Known rows, with every way that one mark hangs from another:
(V (J H M)): -14.3; 18.0; -4.7; 6.5; 5.4; -25.2; 4.2; -5.1; 32.6; 22.8; -2.9; 11.1; 6.5; 12.1; 8.7; -38.9; -19.6; 2.4; 14.7
(R (B V) (J M)): 33.0; 37.6; -4.2; -12.5; -1.0; -1.5; 2.0; 2.6; 19.5; -12.2; -7.0; 47.3; -7.0; 16.5; 17.2; 7.2; -15.3; -7.7; -0.1
(L (B M)): 4.5; 30.1; -22.5; -5.6; 24.6; -21.2; 15.8; 2.8; 37.7; -26.9; -19.8; 2.3; -11.4; 4.0; 9.1; -9.7; -15.4; -8.0; 32.8
(V J): 2.7; -7.0; -6.4; -8.1; -16.4; 2.1; 15.3; 9.5; 49.4; 15.2; 2.6; 15.1; 1.0; 19.1; -7.7; -10.9; -3.6; -11.7; 3.1
(H (B M V) J): 0.9; 7.5; -17.5; 32.5; 7.4; 10.6; -21.7; -25.4; -30.7; 18.1; 4.7; -26.6; -19.3; 2.8; -22.6; 9.7; 11.5; 8.7; 2.5
(J L M): 17.9; 10.2; 4.6; -13.9; 2.9; -9.4; -12.8; -1.1; 19.6; -22.3; -24.6; 14.2; 5.1; 24.0; 3.0; -6.8; 9.2; 1.0; 2.0
(N (J H)): -19.0; -27.6; -3.6; 10.3; -2.5; 15.5; -1.5; -18.1; 20.8; -0.4; -6.9; -2.3; -20.4; 12.4; -6.1; -22.2; -5.2; 14.3; 47.8
(B M (V (J L))): 21.4; -29.0; 9.3; -8.0; -18.6; 0.6; 9.1; 16.9; 9.9; 5.2; 12.9; 0.1; 2.4; -1.0; -10.4; 10.5; 16.0; -14.7; -13.9
(N (J (H B) M)): -21.4; 5.2; -15.1; 10.8; 17.0; -11.4; -23.9; -44.7; -5.9; 9.1; -12.4; -9.3; -9.3; 35.6; -1.8; -37.3; 5.6; 17.6; 63.2
(B M): -0.9; 6.7; -22.6; 6.4; 18.4; -3.9; 6.7; -13.4; 21.5; -17.5; -21.5; 6.2; -17.1; 15.9; -5.4; -21.0; -1.6; 1.6; 25.1
(V (J H)): -22.2; -16.6; -6.8; 8.2; -5.5; 7.5; 19.9; 0.1; 23.5; 29.2; 4.7; 4.5; 10.1; -3.4; -1.6; -24.5; -12.8; 5.0; 4.3
(B (V (J L))): 23.7; -40.1; 22.8; -13.8; -41.5; 24.9; 9.4; 23.5; 18.7; 16.1; 20.8; 3.2; 14.2; 4.9; -7.5; 27.6; 16.2; -9.7; -31.5
(R B): 19.8; 13.7; -20.7; 2.8; 3.6; 17.1; 13.6; 1.2; 30.6; -18.0; -9.7; 24.6; -13.4; 13.9; -12.0; -1.9; 5.5; -6.3; 15.2
(R (B M) (J L V)): 1.1; 8.1; -11.4; -12.0; 20.7; 2.6; 10.0; 6.7; -49.7; -43.0; -11.2; 36.1; -9.6; -22.6; 4.2; -0.9; 7.2; -15.9; -17.9
(H B (J L M V)): -13.9; 14.8; 7.6; 12.5; 5.6; -0.6; -38.3; -18.4; -60.1; 2.0; 4.1; -14.4; -1.7; 5.4; -13.2; 1.6; 17.0; 11.2; -24.8
(H (B V)): -3.0; -22.1; -7.6; -0.5; -13.2; 39.3; -3.4; -22.6; -11.4; 25.1; 8.6; -11.2; 10.4; 26.1; -8.2; 21.8; 15.7; 17.4; -5.0
(B M (V (J H L))): -5.3; -36.2; 10.8; 3.5; -11.1; 4.5; 10.8; 6.3; -16.3; 17.9; 15.1; -10.0; 11.0; -27.6; 0.2; 1.5; 8.6; -1.5; -15.5
(B M V): 5.9; -10.5; -9.0; 4.8; 0.4; 15.3; 5.4; -8.5; 12.4; -6.8; -1.2; 0.8; -12.3; 13.0; 1.7; 7.0; -1.5; 9.1; 8.4
(V (J H (L B))): -9.8; -9.7; 6.5; -14.8; -5.2; -9.7; 23.1; 27.6; 16.5; 8.4; 2.7; -3.2; 25.8; -26.3; 8.3; 2.5; -8.9; -11.3; -9.3
(H (J L)): 12.4; -6.3; 9.5; 14.6; -7.4; 13.8; -17.3; 10.9; 1.0; -7.7; -10.2; -5.3; -9.4; -5.7; -23.8; 12.5; 11.0; 1.3; -17.8
(J (H B) M): -28.2; 17.8; -20.7; 12.5; 25.4; -5.6; -10.7; -40.6; -22.5; 22.5; -16.9; -5.6; 13.7; 19.0; 8.6; -30.8; -3.1; 26.1; 23.4

Rows:
-4.9; 15.2; 7.5; 10.7; 15.0; -11.9; -9.2; 18.3; -27.2; -32.6; -0.1; -12.8; -20.4; -31.2; -6.7; 13.0; -6.0; -6.8; -17.4 -> (H (J (L (B M)) V))
-42.2; -43.6; 15.6; 1.4; 0.9; 40.5; 5.7; -6.2; -49.4; -3.1; 8.8; -3.2; 13.7; -25.5; 2.7; 4.0; 3.2; 27.0; -33.9 -> (J H L V)
2.0; -6.9; -18.2; 3.3; -6.3; -0.1; 7.9; -15.0; -5.1; 31.2; 18.9; -10.9; 1.1; 16.9; -11.5; -1.3; 12.7; -8.9; 4.7 -> (H (B M (V J)))
-22.1; -4.9; -5.7; 22.3; 17.9; 6.0; -23.7; -18.4; -80.7; -4.5; 4.6; -25.6; -11.3; -15.7; -26.2; 0.0; 24.2; 4.4; -20.1 -> (H (B M) (J L V))
-15.1; 1.4; -3.4; -3.1; 6.7; -16.8; -5.6; -14.5; -27.6; 30.2; -0.8; -6.1; 31.0; 8.7; 0.1; -30.2; 17.7; -1.8; -1.6 -> (V (J (H B) L M))
-9.3; -19.0; 16.5; -21.4; -6.4; 20.7; 18.9; 16.6; -23.8; 1.9; -3.8; 8.7; 30.3; -36.7; 28.9; 34.5; -16.3; 11.5; -28.9 -> (R (J H (L (B V))))
29.0; -8.9; 23.8; -18.9; -31.1; -4.8; -4.8; 17.9; 28.7; 11.2; 10.8; 9.9; 14.0; 20.5; 5.4; 10.3; 9.3; -10.2; -21.0 -> (B (V (J L M)))
-2.3; 13.9; 20.0; 10.1; -2.6; -2.4; -30.2; 2.7; -24.0; -16.3; -0.6; 1.2; -14.6; -1.4; -6.6; 4.2; -1.0; 8.4; -29.2 -> (H (J L M V))
-8.4; 25.2; -31.7; 31.8; 25.8; -13.1; -18.5; -28.1; -25.0; 7.9; -14.6; -20.1; -22.2; 7.6; -27.8; -17.0; 11.8; 1.1; 21.3 -> (H (B M) J)
31.3; 20.2; 10.9; -27.3; -0.4; -32.4; -13.6; 11.1; 49.9; -42.8; -21.6; 6.5; -14.8; 31.2; 9.2; -1.1; 3.5; -16.5; 45.9 -> (N (J (L B) M))
-12.2; -11.5; 1.0; -8.2; 8.3; 9.9; 11.8; 11.0; -2.1; -11.0; -9.2; -6.3; 20.8; -24.7; 12.1; 9.5; -4.8; 8.5; -2.8 -> (J H (L B))
12.0; -25.4; -3.1; -7.8; -14.1; 2.4; 2.5; -4.2; -27.7; 21.7; 17.3; -13.3; 11.3; 4.8; -14.3; 8.1; 34.0; -16.6; -12.6 -> (H (B M (V (J L))))
28.1; 30.3; 11.3; -18.6; -19.6; -23.5; 10.9; 24.5; 67.3; 9.9; 13.6; 10.6; 5.3; 20.7; 20.7; 11.7; -23.3; -14.4; 3.8 -> (L (B (V (J M))))
-25.4; 35.1; -10.3; 4.1; 24.7; -2.3; 7.8; -13.3; -32.6; -14.5; -7.1; 43.4; -2.3; -15.7; 24.8; -23.4; -30.2; 9.2; -6.1 -> (R B (J H M V))
1.3; -14.2; 8.5; -14.8; 9.1; -11.4; 0.2; 10.2; -2.5; -52.2; 1.3; -4.7; -27.5; -2.4; -0.2; 3.2; 8.0; -15.0; 32.1 -> (N (J (L (B M)) V))
-4.2; -0.5; 8.7; -5.1; -0.2; -20.1; 2.3; 5.7; 11.4; 12.1; -5.4; 5.7; 18.1; -0.3; 7.4; -26.0; -1.4; -3.2; -4.4 -> (V (J H L M))
12.5; -11.7; -2.7; 0.5; -14.1; -4.1; 16.3; 5.3; 32.6; 13.2; 14.6; 4.4; -10.7; 9.3; -4.1; -3.0; 0.5; -11.3; 0.8 -> (B M (V J))
4.3; 36.0; 21.9; -0.3; 4.2; -18.6; -21.1; 18.5; -7.3; -26.3; 0.2; -3.3; -9.1; -11.0; 7.4; 15.1; -14.4; -0.9; -22.1 -> (H (J (L B) M V))
-24.7; -25.2; 22.0; -1.0; -1.2; 5.4; -20.2; -14.8; -24.9; -21.2; 1.1; 1.1; -14.3; 3.2; 6.4; -19.9; 4.5; 18.6; 19.2 -> (N (J H L M V))
-2.8; -27.7; 19.1; -10.0; -9.0; 30.9; 10.2; 14.2; -9.4; -1.0; 9.2; -13.6; 23.3; -27.4; 15.2; 36.2; -4.5; 15.4; -19.6 -> (J H (L (B V)))
29.2; -1.3; 25.2; -0.3; -22.4; 18.5; -11.9; 27.6; 8.9; -5.1; 9.4; -16.3; -3.3; -19.9; -6.0; 52.1; -1.5; -0.9; -26.9 -> (H (J (L (B V))))
26.3; 10.7; 13.0; 6.8; -1.3; -3.3; -11.8; 21.6; -1.5; -20.1; 0.9; -20.5; -15.2; -24.5; -6.5; 33.7; 0.0; -7.4; -11.7 -> (H (J (L (B M V))))
-8.4; 2.7; -3.5; 1.5; 0.0; -15.0; 28.0; 12.3; 21.2; 19.5; 15.1; -12.0; 4.5; -23.5; 16.4; -0.3; -27.1; -7.4; 10.9 -> (L (B M (V (J H))))
18.6; -1.6; 5.8; -20.0; -28.3; 5.6; 24.1; 28.9; 57.3; 15.9; 22.8; 2.0; 7.6; 6.8; 9.6; 27.7; -16.3; -14.1; -7.2 -> (L (B (V J)))
10.6; 26.1; 0.5; 21.8; -3.4; 3.6; -35.6; -24.6; -10.5; 26.5; 2.8; -13.9; -8.8; 25.4; -11.5; 8.7; 3.5; 16.1; 1.1 -> (H (B V) (J M))
-12.6; -32.4; 5.7; -2.2; -10.6; 10.7; 14.0; 11.2; 0.4; 17.6; 4.2; 1.4; 20.1; -17.1; -4.3; -9.0; 6.3; -2.5; -16.1 -> (V (J H L))
-1.7; 46.7; -19.8; 2.7; 27.4; -17.5; 7.9; -10.7; -2.8; -12.8; -27.6; 42.6; -0.9; -3.1; 19.5; -28.4; -23.9; -0.5; 17.1 -> (R B (J H M))
-25.1; -15.5; -20.7; 6.5; 17.2; -12.4; 8.0; -16.4; -45.6; 22.8; -1.3; -18.3; 19.4; -14.8; -11.5; -28.2; 23.7; -8.5; 5.9 -> (V (J (H (B M)) L))
11.6; 12.9; -7.0; -5.2; 5.1; -3.5; 13.0; 7.1; 30.3; -15.1; -2.8; -3.0; -9.9; 0.3; 14.5; 17.1; -13.4; -1.9; 14.5 -> (L (B M V))
